Each row was made from one small tree. Brackets hold a mark, then the marks that hang from it, in alphabetical order. Every link used is in the known rows. Write each row's tree.
Known rows
[ronel resapop [sobu nopet] vadi]: [-1.389  0.387  1.183  3.631  1.590  2.286  1.230 -3.271  0.870 -0.759
  1.674  1.390 -0.328  1.622  0.235 -0.134  1.223 -0.006]
[sobu [nopet resapop] [ronel kobufa sopa vadi]]: [-0.158  0.331  2.222  1.933 -0.824  1.134  0.178 -1.613  1.465 -0.838
  1.060 -0.202 -0.416  0.332  3.462 -1.045  1.580 -1.033]
[sopa [ronel kobufa sobu vadi]]: [-1.135  2.813  0.743  2.111  1.149  1.855 -1.716 -3.656  2.159  0.192
  1.001  3.143 -0.413  0.474  0.266  0.312  0.507  1.996]
[zaso [kobufa [ronel [sobu nopet] sopa vadi]]]: [-3.808  1.354  0.543  1.149  0.437  5.290 -0.892 -2.010  0.258 -0.317
  1.829  0.907  2.021  1.219  1.940 -1.299  0.840 -0.634]
[sobu nopet [ronel vadi]]: [-1.797 -2.269 -0.338  1.264  2.474  3.544  1.299 -1.895  0.864 -0.743
  0.901 -0.735  1.514 -0.776  4.259 -1.737  0.371  0.064]
[kobufa [ronel resapop sobu]]: [-2.759  0.480 -0.608  3.005 -0.459  3.953  0.610 -2.570  1.576 -0.410
  1.752  1.936 -0.211  2.253  1.998 -0.839 -0.296 -0.759]
[kobufa ronel]: [-2.692  0.100 -2.160  1.995  0.526  5.980  0.388 -2.181  1.002 -0.594
  1.487  1.024  1.502 -0.006  3.342 -2.159 -1.161 -0.779]
[sopa [ronel kobufa resapop [sobu nopet]]]: [-1.455  1.476  1.169  2.382 -0.665  1.232 -0.634 -2.338  2.472  0.667
  1.207  2.897 -1.030  2.380  2.123 -0.375  1.954  0.594]
[ronel kobufa sobu [vadi [nopet resapop]]]: [-1.106  0.811  2.254  4.458  0.240  0.264 -0.378 -3.729  0.554 -0.681
  1.704  2.833 -0.659  1.790 -1.876  0.475  0.614  0.260]
[ronel vadi]: [-1.324  0.456 -1.144  3.110  2.823  5.105  0.603 -2.909  0.016 -1.193
  1.177  1.521  1.188 -1.640  1.207 -1.038 -0.333  0.707]
[kobufa [ronel resapop]]: [-3.089  0.391 -1.432  2.579 -0.464  5.337  0.940 -1.703  1.151 -1.080
  1.892  1.496  0.459  1.123  2.955 -1.789 -0.078 -1.047]
[ronel resapop vadi]: [-1.659  0.826 -0.243  3.779  1.668  4.250  1.297 -2.397  0.150 -1.623
  1.656  2.049 -0.145 -0.169  0.782 -0.647  1.033  0.429]
[sopa [ronel resapop sobu [vadi nopet]]]: [-2.265  1.559  0.910  2.527  0.981  2.538 -0.576 -2.566  1.859 -1.805
  1.735  2.884 -0.530  0.889  0.518 -0.731  1.155  2.055]
[kobufa [ronel resapop sobu sopa vadi]]: [-2.570  3.701  0.632  2.255 -0.832  3.179 -0.736 -2.945  1.605 -1.582
  2.447  1.171 -0.974  2.022  0.930 -0.401  0.381 -0.720]
[sobu nopet [ronel kobufa resapop sopa vadi]]: [-2.004  1.016  1.857  1.364 -0.794  0.677 -0.077 -1.379  1.077 -0.675
  1.746 -0.133 -1.068  1.944  3.380 -0.534  2.849 -0.952]
[sobu nopet ronel]: [-1.745 -3.491 -1.010  1.519  1.650  3.775  1.402 -1.266  0.838  0.034
  0.518 -0.372  1.465 -0.303  5.874 -2.162  0.303 -0.443]
[zaso [kobufa [ronel sobu]]]: [-3.881 -0.799 -0.681  2.162  0.776  6.118 -0.156 -1.986  0.129  0.565
  1.119  2.340  2.245  1.108  2.347 -1.182 -0.120 -0.231]
[ronel resapop sobu sopa vadi]: [-1.111  3.325  1.476  3.803  0.016  2.045 -0.689 -3.125  0.656 -1.369
  1.845  2.095 -2.056  1.482  0.098  0.433  1.385  0.177]

Which tree is each row?
[-1.104  3.176  2.063  3.272 -1.152  1.491 -1.356 -2.228 -0.003 -1.976
  2.197  1.685 -0.853  0.693 -0.076 -0.787  1.659 -0.583]  [ronel kobufa sopa [vadi [nopet resapop]]]
[-1.076  2.027  1.733  2.717  0.244  1.230 -1.397 -3.243  2.106 -0.906
  1.301  3.189 -0.496  0.765 -0.265 -0.243  0.776  1.835]  [sopa [ronel kobufa sobu [vadi [nopet resapop]]]]
[-3.977 -0.231  0.002  1.569  1.478  5.701 -0.007 -2.307  0.317 -0.025
  1.573  1.329  2.692  1.041  1.530 -1.249  0.312 -0.297]  [zaso [kobufa [ronel [sobu nopet] vadi]]]
[-3.991  1.634 -0.413  1.230  0.453  6.624 -0.827 -1.517 -0.158 -0.974
  1.774  1.380  2.163  0.114  2.195 -1.611  0.665 -0.391]  [zaso [kobufa [ronel sopa vadi]]]
[ 0.044  1.030  2.263  3.918  0.651  0.603  0.255 -3.983  1.221  0.343
  1.179  1.741 -0.214  1.444 -0.616  0.450  0.669 -0.309]  [ronel kobufa [sobu [nopet resapop]] vadi]
[-2.724  2.340 -0.818  1.986 -1.623  4.936 -0.283 -1.416  1.131 -1.447
  2.198  1.035 -0.416  1.415  3.352 -1.833  0.595 -1.462]  [kobufa [ronel resapop sopa]]
[-1.634  1.955 -0.300  2.110  1.314  4.366  0.022 -2.090  1.813 -1.787
  1.297  2.547 -0.160 -0.788  1.810 -1.154  1.048  1.875]  [sopa [ronel resapop vadi]]
[-1.952  2.145  0.915  3.804  0.275  1.954  0.441 -2.677  0.309 -0.664
  1.926  2.694 -1.013  1.460 -0.453  0.494  1.883 -0.034]  [ronel kobufa resapop vadi]
[-1.735  3.020  0.677  2.179  0.191  2.512 -0.723 -2.328  1.929 -0.881
  1.518  3.129 -0.808  0.545  0.948 -0.247  1.869  1.570]  [sopa [ronel kobufa resapop vadi]]
[-1.353  2.091  0.493  2.614  1.270  2.904 -0.303 -2.999  2.192 -1.051
  1.231  3.006 -0.704  0.327  0.816 -0.203  0.802  2.136]  [sopa [ronel resapop sobu vadi]]
[-1.668  1.813  0.039  2.460 -0.646  2.831 -0.609 -1.671  1.887 -0.035
  1.179  3.452 -0.847  0.999  2.402 -0.721  1.776  1.054]  [sopa [ronel kobufa resapop]]
[-0.917  1.008  0.821  2.654  1.327  3.003 -0.595 -2.932  2.004 -1.773
  1.097  2.628  0.230 -0.586  0.692 -1.126 -0.060  2.138]  [sopa [ronel sobu [vadi [nopet resapop]]]]
[-3.763  1.739  0.240  1.589  0.442  5.471 -1.184 -2.214  0.148 -0.350
  1.711  1.704  1.635  0.961  1.494 -0.852  0.459 -0.196]  [zaso [kobufa [ronel sobu sopa vadi]]]
[-1.429 -1.174  0.379  4.020  0.476  2.532  1.409 -2.426  0.838  0.176
  1.201  1.727 -0.466  2.157  2.168 -0.765  1.123 -0.663]  [ronel resapop [sobu nopet]]
[-2.493  2.554  1.850  2.483 -0.112  0.667 -1.286 -2.881  1.929 -0.935
  1.856  3.405 -1.282  2.148 -0.429  0.161  1.981  1.735]  [sopa [ronel kobufa resapop sobu [vadi nopet]]]
[-1.583  0.186  0.006  1.971 -0.694  1.938 -0.983 -1.500  0.675  0.370
  0.890  1.321 -0.824  0.773  4.432 -0.443  0.947 -0.325]  [sobu [ronel kobufa sopa]]
